What can hang from each mark
Z496: Z636
Z502: Z933
Z933: Z395 Z636 Z690 Z989
Z548: Z636
Z636: Z496 Z933
Z316: Z933
Z395: Z933
Z989: Z933

Every row comes from one small tree of marks. The marks that hang from a mark follow it in brackets, in the order of their numbers. Every link used is in the known rows. Which tree was each row made from?
Known rows
Z395{Z933{Z636{Z496} Z690 Z989}}: [-2.9, 10.1, 35.6, 4.2, 1.7, 17.0, 12.8, 7.3, 2.6, 6.3, 5.8, -24.3, 4.2, 27.5, 38.9, 7.0, 42.6, -12.7, -25.3, -17.2, -19.6, 2.6, 10.7]
Z316{Z933{Z395 Z690 Z989}}: [4.0, 12.5, 20.4, -4.8, 0.3, 0.5, -6.7, -8.8, 0.7, 13.6, -0.3, -24.0, -36.2, 0.7, -37.1, -0.4, 12.5, 47.6, -11.5, 19.9, -14.8, 13.1, 5.2]
Z502{Z933{Z395 Z636{Z496} Z690 Z989}}: [3.0, 9.7, 15.2, -1.3, 8.2, 10.0, -2.9, -3.4, -2.4, 5.3, -8.0, -34.2, 11.3, -13.9, -14.9, -9.0, 54.6, -11.7, 6.5, -14.8, -43.9, 2.9, 10.5]
Z548{Z636}: [-13.2, -34.3, 17.0, 7.2, -7.1, 3.6, 10.2, 9.0, 0.6, 2.1, 12.5, 50.1, -0.4, 12.6, 2.8, 6.4, -57.7, -6.5, -22.0, -7.6, 20.3, -0.6, -11.4]
Z502{Z933}: [-2.7, -15.7, -8.5, 1.6, -3.4, -1.7, 0.6, -21.5, 3.2, -13.3, 5.5, 16.9, -20.6, -14.9, -13.1, 0.1, -63.5, -6.4, -17.7, 10.9, 20.9, 5.9, 3.3]
Z933{Z395 Z636{Z496}}: [-3.1, -19.9, -9.8, 7.3, -7.3, -2.5, -8.2, 12.4, 5.2, -2.1, -11.2, 29.4, 8.7, -9.0, -42.7, -0.1, 4.6, -4.2, 29.7, -13.5, 0.0, 7.4, 8.4]
Z316{Z933{Z690 Z989}}: [-1.9, 1.2, 16.4, -6.2, 6.2, 2.2, 3.6, -5.7, 0.0, 14.2, 4.2, -40.7, -30.1, 13.9, 3.4, 5.0, 2.2, 41.0, -41.7, 18.6, -24.4, 8.9, -0.8]
Z395{Z933{Z636{Z496} Z690}}: [0.9, -6.6, 20.8, 1.5, -4.6, 10.2, 12.9, 12.8, 3.5, 1.5, 16.0, 3.0, 10.3, 23.6, 2.3, 3.7, 22.2, -12.1, -18.2, -8.4, 12.6, 4.0, 13.4]
Z989{Z933}: [-15.1, 1.5, -11.3, 3.8, 3.5, -7.5, 6.2, -0.2, -3.1, -10.8, -3.2, 4.7, -14.4, 14.6, 18.6, 8.5, -63.9, 8.7, -9.9, 20.1, 27.3, 13.5, -19.7]
Z933{Z636{Z496} Z690 Z989}: [-4.0, -9.2, 14.1, 1.5, 15.8, 13.8, 7.6, 15.7, -4.5, 12.0, -8.3, -37.0, 20.5, 19.6, 33.8, 1.0, 55.3, -6.6, -24.1, -19.4, -55.3, 0.1, -7.6]
Z933{Z636{Z496} Z690}: [-2.9, -27.5, -4.1, 0.1, 10.8, 7.0, 8.5, 22.5, -4.8, 6.2, 2.8, -1.7, 26.4, 16.2, -6.8, -2.4, 33.8, -8.0, -16.2, -12.3, -17.4, 0.6, -4.2]
Z548{Z636{Z496 Z933{Z690}}}: [0.0, -17.7, -14.3, -3.8, -4.3, -0.6, 8.2, 3.1, -5.2, 6.3, 27.8, 18.0, 19.0, -7.5, 16.2, -1.0, 0.9, -21.4, -1.4, -23.7, 11.4, -28.2, -14.4]
Z502{Z933{Z395 Z690}}: [9.4, 2.2, 3.7, -5.5, 3.1, 1.6, -4.7, -14.0, -3.8, -4.5, 9.9, 17.7, -19.0, -14.5, -68.7, -13.1, -21.0, 1.5, -0.1, 15.6, 17.3, 9.7, 5.3]
Z395{Z933{Z636 Z690 Z989}}: [-2.5, 9.7, 51.3, 3.7, -1.2, 18.4, 16.6, 7.4, 6.6, 5.7, 0.1, -10.1, 2.2, 40.7, 28.4, 7.7, 24.3, -2.9, -39.5, -0.1, 1.1, 10.4, 12.3]
Z502{Z933{Z395 Z636{Z496}}}: [-0.5, -14.8, -11.6, 3.9, -8.3, -2.5, -5.9, -6.5, 3.8, -6.6, -7.3, 9.0, 0.9, -25.5, -40.0, -5.2, -0.5, -16.9, 27.3, -10.1, -2.4, 6.4, 17.4]
Z636{Z496 Z933{Z395}}: [11.3, 3.1, -50.9, 1.3, -13.8, -16.4, -18.6, -19.1, 3.8, -14.3, 9.0, 35.0, -9.6, -38.2, -25.6, -1.0, -30.1, -6.2, 48.7, -11.0, 26.6, -14.2, -0.5]
Z496{Z636}: [-6.0, -34.9, -13.9, -1.5, -0.1, -6.7, 2.4, 14.1, -2.0, -3.4, 1.2, 17.8, -12.2, -6.9, 15.0, 2.3, -66.6, 5.7, -11.6, 23.1, 19.6, -1.4, 5.1]
Z989{Z933{Z690}}: [-9.6, 5.9, 1.7, -2.8, 14.4, -0.8, 8.2, 7.3, -10.8, -3.5, 5.3, -7.0, -4.4, 27.6, 6.1, 0.4, -30.9, 12.3, -21.0, 24.9, 16.5, 10.6, -24.9]
Z316{Z933{Z395 Z636 Z690 Z989}}: [-0.6, 4.0, 31.7, -2.4, -2.2, 2.0, 1.0, 5.4, 4.9, 19.4, -15.5, -32.2, -7.9, 14.2, -36.8, 0.2, 50.9, 38.3, -14.1, 14.8, -22.0, 20.0, 15.9]
Z502{Z933{Z395 Z636 Z989}}: [-1.8, 2.6, 19.9, 6.7, -6.3, 4.6, -2.2, -13.1, 9.0, -2.9, -21.4, -4.4, -2.5, -11.6, -15.3, -0.8, 3.1, -7.5, 4.2, -0.3, -13.5, 15.6, 18.6]
Z548{Z636{Z496}}: [-12.2, -34.1, 0.4, 6.1, -5.6, 3.8, 6.3, 10.4, -3.4, 3.8, 18.6, 27.5, -1.3, -3.7, 12.6, 6.1, -39.6, -18.7, -6.4, -25.8, -0.2, -12.0, -12.2]

Which tree is each row?
[12.8, 26.4, -4.9, -3.0, -1.3, -3.8, -8.3, -17.5, 0.3, -3.5, 1.2, 10.9, -5.0, -6.3, -8.3, -3.6, 5.3, 4.3, 12.4, 2.8, 9.9, -6.9, -4.2] : Z636{Z933{Z395 Z690 Z989}}
[-6.1, -10.8, 9.9, 8.9, -15.4, 5.9, 9.2, 4.3, 10.2, -4.8, 7.7, 19.7, -2.3, 13.0, 13.5, 12.3, -13.7, -16.6, -7.4, -12.3, 22.8, 4.3, 18.5] : Z395{Z933{Z636{Z496}}}
[15.3, 7.7, -39.0, -6.7, -3.1, -8.6, -14.5, -9.4, -4.0, -6.4, 16.8, 26.5, -3.0, -27.5, -37.8, -8.3, 4.7, -2.9, 34.1, -9.8, 16.3, -17.3, -5.3] : Z636{Z496 Z933{Z395 Z690}}
[10.0, 10.0, -8.8, -10.0, 0.9, -7.0, -5.1, 0.1, -2.6, 0.9, -1.9, -8.5, -1.5, -18.6, 14.6, -7.3, -2.9, 4.9, 11.4, 18.1, 9.1, -13.8, 7.9] : Z496{Z636{Z933{Z395 Z690 Z989}}}
[0.8, 4.9, 13.9, -4.2, 1.1, 3.0, -3.7, 7.8, 2.1, 20.3, -9.9, -45.0, -6.4, 0.8, -23.0, -1.3, 64.8, 31.9, 0.2, -1.6, -41.6, 9.8, 13.8] : Z316{Z933{Z395 Z636{Z496} Z690 Z989}}
[12.5, -5.6, -25.2, -10.8, -3.7, -14.1, -4.7, 4.4, -1.9, -2.8, 8.2, 20.9, 1.7, -20.0, -21.2, -10.7, -19.4, 3.3, 16.6, 25.3, 40.0, -13.5, 10.1] : Z496{Z636{Z933{Z395 Z690}}}
[-8.2, -1.9, 26.4, 10.8, -6.3, 3.0, -2.7, 3.0, 7.9, 0.8, -29.1, 15.3, 4.2, 8.6, -9.5, 4.4, 9.9, 4.8, 5.9, -4.1, -15.6, 17.9, 8.5] : Z933{Z395 Z636 Z989}
[13.5, 23.2, -23.2, -5.8, 2.5, -3.3, -14.9, -16.4, -3.8, -1.2, 8.0, -7.1, -3.8, -24.5, -0.4, -6.4, 23.9, -1.5, 27.0, -15.4, -17.7, -17.9, -7.8] : Z636{Z496 Z933{Z395 Z690 Z989}}
[8.6, 13.5, -7.2, -3.2, 3.9, -2.5, 0.9, -17.4, 0.0, -1.4, 4.7, -3.0, 2.9, 8.1, 30.5, 1.7, -4.1, -0.2, -18.0, 1.1, 0.1, -10.4, -11.0] : Z636{Z933{Z690 Z989}}
[10.1, -3.3, -42.5, -6.7, 0.9, -6.5, -3.2, -9.5, -4.0, -4.7, 21.5, 8.5, 6.2, -14.4, 5.8, -2.8, -4.6, -10.6, 6.2, -9.5, 8.7, -21.0, -13.0] : Z636{Z496 Z933{Z690}}
[0.7, 4.7, 35.8, 2.3, 7.0, 10.3, 0.3, 11.3, 0.8, 8.9, -18.8, 1.2, 14.3, 22.3, -24.7, -4.3, 48.9, 8.1, -9.4, -0.3, -25.3, 16.8, 3.3] : Z933{Z395 Z636 Z690 Z989}
[0.6, 10.8, 11.0, 2.9, -4.3, 1.0, -10.2, -25.7, 4.5, -9.5, -6.8, 0.9, -30.8, -21.8, -15.0, -1.0, -35.8, 0.7, 5.6, 3.7, -6.3, 9.1, 9.0] : Z502{Z933{Z395 Z989}}
[3.7, 7.5, -39.5, 2.4, -3.3, -7.0, -8.2, -21.8, 2.5, -8.2, 4.7, -14.9, -11.5, -23.4, 59.9, 8.4, -18.2, -12.6, 12.3, -21.4, -15.2, -21.6, -11.3] : Z636{Z496 Z933{Z989}}
[-6.0, 16.6, 4.1, -3.2, 9.4, -2.3, -2.1, 6.4, -9.1, -4.6, 1.2, 7.3, -12.0, 11.8, -37.0, -6.5, -23.3, 19.3, 7.0, 25.7, 24.3, 16.3, -17.8] : Z989{Z933{Z395 Z690}}
[1.2, 19.1, 41.3, 1.2, 1.7, 14.7, 9.1, -7.0, 2.3, 1.0, 14.0, -1.7, -25.5, 29.2, 25.1, 7.4, -15.8, 4.4, -37.7, 5.3, 8.8, 5.9, 1.7] : Z395{Z933{Z690 Z989}}
[7.1, -15.2, -29.7, -11.2, -1.1, -12.7, 3.8, 6.9, -4.5, -1.2, 12.2, 4.6, 8.5, -10.8, 14.9, -4.9, -27.8, -0.2, -7.8, 23.6, 33.3, -19.1, 3.1] : Z496{Z636{Z933{Z690}}}
[8.9, 20.7, -13.6, 3.2, -12.7, -11.5, -13.8, -25.6, 8.2, -11.7, -7.9, 27.6, -16.4, -15.7, 2.8, 3.4, -29.9, 3.8, 22.2, -0.1, 19.3, -4.1, 0.0] : Z636{Z933{Z395 Z989}}
[-0.2, 2.9, 20.3, 2.3, 9.4, 10.2, -4.5, 15.1, -3.3, 11.6, -13.8, -20.2, 17.5, 5.9, -12.8, -5.5, 64.6, -0.7, 9.7, -19.1, -47.7, 6.0, 2.0] : Z933{Z395 Z636{Z496} Z690 Z989}
[1.3, -7.1, -22.0, -4.1, -4.9, -13.4, -0.1, -5.2, 3.2, -4.4, -3.6, -9.8, -6.0, -17.2, 58.8, 4.9, -40.7, -3.0, -2.0, 13.9, 12.5, -17.2, 6.8] : Z496{Z636{Z933{Z989}}}
[-9.3, 3.9, 28.0, 10.5, -9.8, 11.9, 9.5, -0.6, 10.2, -2.1, -1.5, -13.9, -4.8, 15.6, 51.8, 15.2, 6.5, -14.9, -15.3, -18.9, -10.3, 3.1, 16.2] : Z395{Z933{Z636{Z496} Z989}}
[3.0, -4.9, -11.0, -3.1, -10.0, -2.5, -1.9, 2.9, -4.1, 6.3, 25.1, 34.6, 12.4, -16.3, -21.6, -6.8, 7.2, -17.1, 26.0, -23.8, 17.8, -23.9, -8.6] : Z548{Z636{Z496 Z933{Z395 Z690}}}
[14.0, 11.5, -20.8, -5.0, -4.7, -10.3, -8.2, -12.9, 0.4, -7.3, 9.7, 45.2, -3.0, -7.9, -51.0, -7.7, -15.6, 5.3, 16.9, 11.0, 36.7, -4.2, -2.2] : Z636{Z933{Z395 Z690}}
[-18.3, -9.9, -16.3, 6.0, 2.9, -3.3, 8.8, 15.8, -1.9, -4.4, -12.3, -19.5, 14.6, 10.3, 36.5, 8.3, -11.0, -7.0, 2.4, -0.6, 0.9, 9.1, -12.6] : Z989{Z933{Z636{Z496}}}
[1.9, -14.7, 16.9, 0.7, 3.1, 3.7, 1.4, 19.8, 0.1, 3.9, -8.9, 36.5, 21.0, 19.2, -63.3, -8.5, 25.5, 7.1, -0.2, 9.4, 10.3, 16.5, 5.6] : Z933{Z395 Z636 Z690}
[-13.2, -3.6, -4.0, 0.2, 15.4, 3.5, 13.9, 22.9, -9.3, 2.8, -2.5, -34.1, 23.3, 22.1, 22.1, -0.2, 21.3, -2.6, -8.6, 4.3, -6.1, 6.6, -18.1] : Z989{Z933{Z636{Z496} Z690}}
[-8.0, 7.5, -0.9, -0.5, 8.8, -0.7, 2.0, 21.8, -8.3, 2.0, -7.4, -16.1, 18.9, 10.0, -20.0, -5.5, 33.2, 2.8, 20.0, 5.3, -0.8, 13.4, -10.1] : Z989{Z933{Z395 Z636{Z496} Z690}}
[5.0, 2.9, -17.0, -3.4, -10.2, -13.8, -9.2, -5.7, 4.5, -5.9, -7.5, 4.8, -11.6, -29.4, 23.7, -0.2, -32.9, 4.5, 24.3, 15.0, 21.4, -11.3, 12.9] : Z496{Z636{Z933{Z395 Z989}}}
[-14.7, -2.7, 11.3, 1.3, 11.8, 2.8, 17.5, 22.1, -4.9, 0.7, -9.4, -15.9, 23.1, 38.1, 8.7, 1.9, 7.0, 4.2, -24.4, 19.7, 9.5, 16.9, -15.3] : Z989{Z933{Z636 Z690}}
[8.7, 13.6, -29.0, -5.2, 7.9, -1.6, -5.1, -13.7, -4.2, -0.3, 12.4, -23.7, 0.8, -11.4, 39.5, 0.6, 15.4, -10.0, -0.2, -17.1, -23.8, -21.1, -13.2] : Z636{Z496 Z933{Z690 Z989}}
[-14.9, 3.2, 4.9, 7.9, -3.6, -4.8, 1.9, 11.8, 2.4, -7.8, -21.5, 15.1, 8.8, 13.8, -18.4, 3.8, -16.9, 7.6, 18.1, 17.0, 27.5, 23.2, -2.6] : Z989{Z933{Z395 Z636}}
[7.0, -0.3, -11.9, -9.7, 4.7, -4.9, 3.3, 2.0, -4.0, 3.2, 2.5, -25.7, 4.9, -6.6, 52.0, -2.2, -12.0, -0.8, -13.5, 16.0, 2.9, -18.7, 2.3] : Z496{Z636{Z933{Z690 Z989}}}
[-7.3, -1.3, 10.2, 9.8, -2.8, 4.2, -7.8, 6.6, 3.9, 2.6, -21.8, -2.4, 4.9, -7.1, 2.3, 3.3, 28.2, -4.0, 22.5, -23.3, -37.2, 8.2, 5.5] : Z933{Z395 Z636{Z496} Z989}
[-1.5, -4.2, 25.5, 0.4, 10.0, 12.7, 10.7, -4.4, 0.6, 5.3, -9.5, -36.0, 15.4, 13.1, 15.4, -1.8, 30.2, -11.2, -38.2, 0.4, -28.6, 6.6, 5.8] : Z502{Z933{Z636 Z690 Z989}}
[8.8, 20.2, -31.0, 1.2, -8.6, -9.3, -19.8, -23.1, 3.5, -10.0, 0.0, 4.5, -15.5, -36.6, 13.9, 2.6, -8.6, -6.6, 41.0, -19.1, -8.5, -15.5, -3.1] : Z636{Z496 Z933{Z395 Z989}}
